Known rows, with every step that occurs
y-c-r-m-z:  37 -37   4 -28  12  -9  28 -12 -23  15 -46  33 -36 -11 -29   0 -10   1  22  18
z-m:  22 -25  -1  11  -8   6  -2 -19 -15  11 -13  -1   5  -5  18   5  31 -12 -30  -3
n-y:  19 -13 -13   6  -4   5 -10 -17 -31 -12  13 -45 -20 -11  22 -21  44 -16 -24 -21
n-p-d:   8   4  13  16  16  17  14  15  36 -16 -30 -36  28   0   4  -7  22  10  14   8
y-c:  20 -28 -14  -2  15  31   2 -26  -6  28 -27   1   3  -7   8 -43  46   0  -9   7
n-r-m-z:   6  -9 -26  -8 -12 -15  20  11 -52  -7 -24  14  15 -20 -21   7 -28 -40  10 -21
z-m-r-n:   9  21  -8 -23  13  -3 -17 -34  29  17  -3   0  -5   2   3  -1  10  13 -12 -19
m-z-n-y-c-r:  -3 -24  17  25  45  12 -11 -33 -10  -9  10  16 -45  -7  -2 -25  29  13  -9  20
m-r:  11  -1 -15 -13  36  15  -4 -32  -6  28 -22   4 -14 -14  -3 -30   8 -15  -2 -11
n-y-c-r-m-z:  42 -29   1 -15  -2 -13   8 -15 -33 -12 -16  -2 -43 -11 -13 -12   4  -3  16  17
n-y-c-r:  28 -12  13   8  17  28 -23 -33  -2  17  16 -18 -28 -16  12 -28  43   6  -9  12
y-c-r:  21 -22  17  -5  29  32  -4 -31  12  40 -12  17 -24 -19  -4 -20  27  11  -4  13
p-n-y-c-r:  17 -13  17  11  13  10 -34  -6  35  12  45 -21 -35 -13  10 -15  15  31   9  13
x-d-p-n-y-c: -11   9   4   8 -10  17 -14  17  22  19  63 -30  21  12  39  -2   3  30 -13  38
r-m-z-n-p: -19   1  -4  18  -5 -14  50  18 -22 -48 -43  20  -7  25 -18  16 -10 -30   7   5
c-r-m-z-n: -14 -27  20  -4  13 -24  35  -1 -15  -7 -25  41 -46   5 -26  33 -18 -16  -4  -3
y-c-r-n:   9   3  13 -31  27  20  -6 -29  46  35  -3   4 -35  -8 -14  -8  28  37  -6 -11
r-m-z-n-p-d: -19  -6  12  19   4 -21  51  32  17 -45 -57   0  18  27 -13  13  -6   0  21  19
m-r-n-y-c:  14  27 -24 -26  22  18 -33 -46  28  13  10 -34 -14   3  10 -59  42  22   2 -10
m-z-n-y: -12 -24  -8  23  24 -12   3 -17 -39 -35   8 -10 -31  -1   8 -17  31 -12 -24 -13
d-p-n: -19   1  13  -5  -7  -9  -9  35  14  11  10   4  31   7   2  22 -25  24   4  -9

Rows
  4  49   1  -3  13  11 -10 -21  45 -16  -8  -4   8  15  -2   8  -3   9   7  -5
z-m-r-n-p
-44  17 -10  25 -25  14  10   8 -10   8   2  21  37   6   9   8   5 -49 -27 -16
z-n-r-m
 -7 -18  14   6   2 -29  16  -4 -27 -32   2   7 -52   4  -8  24  -3 -18 -10  -6
c-r-m-z-n-y
 -6  -5  17  19 -15  14  -1 -19  11   6   4   4 -23  16  15  -8  38 -10 -21  21
z-n-y-c-r-m
 -7 -10 -23  -7 -17 -34  11  41 -16  -9   4  14  11 -18 -22  19 -56 -17  27 -19
p-n-r-m-z
 -6  36  -6 -11   5   9  13   2  32 -25  -7 -28 -10  10  -7   6  16   8  -2 -30
r-n-p
 -2  10  34  10   1  11 -39  16  31  18  39  -7  15   2   8   4 -14  43  11  21
d-p-n-y-c-r
 -9   0  23  20  17  11  39   2  10 -21 -45  48 -16  19 -26   7 -11  -4  21  40
y-c-r-m-z-n-p
-20  14   6   4 -12  -4  -4  31  13   4  75 -41   6   9  38  30 -16  15 -22  10
x-d-p-n-y
-33  33   0   0 -49  -9  -9  60   4  12  15  17  76   6  -3  39 -61  -8  15 -12
d-p-n-r-m
  0 -26 -18  12 -12  -9  17 -13 -38 -27 -27   1 -12  17   4 -30  34 -12  -5  18
r-m-z-n-y-c
 21  -4  -3   3  16  11 -16 -37  -3  23 -16  13   5  -5  11 -13  10 -12 -10   9
z-m-r
 24 -36 -23 -27 -11 -33  39   5 -53 -13 -50   5 -23  -7 -22   9  -8 -23   8 -13
r-m-z
-24  13  -4  -5 -29 -31   4  61 -22  -9   0  28  60  -1 -24  40 -85  -1  31 -11
d-p-n-r-m-z
-38  29   8  15 -11   9 -27  42  12  19  35  13  70  -9   2  18 -48   8   4 -14
d-p-n-r
 25  24 -15  -7   6  15 -43 -51  25   7  10 -25   4   7  21 -39  42  24  -8   7
z-m-r-n-y-c
-40  -5  -9  30  35   9   4  -7 -27  -5   3  34  13 -17  -9  -8  -5 -27 -18 -18
m-z-n-r
  4  10  29  -4 -37  -7 -21  33  25   7  20  -4  20  16   4  22 -29  28  21  23
d-p-n-y-c-r-m
-14  10 -16   3 -39  -9   0  38  10   9  20  -2  31  -9   0  19 -31 -24   7 -21
p-n-r-m
 -3  10 -22  -2 -33   9   8  11 -24  13  -7   0  32 -15   3   5  -7 -45  -8 -23
n-r-m
 14   6 -22 -18  -3  12 -20 -29  16  -4  13 -44 -15   4  15 -40  62  23 -15 -19
r-n-y-c
 14  -4  25 -11 -19 -30  -6  35  -4 -11   7   9   4   7 -17  24 -52  34  40  25
d-p-n-y-c-r-m-z
-33  18  -6 -12 -23 -25  26  60 -10  10  39  18  43  -1  -5  58 -90  -8  12  10
x-d-p-n-r-m-z
 14  28 -10 -13   2  -7 -39 -38  17  -9  24 -35 -12   3  19  -8  25  11 -16 -20
z-m-r-n-y
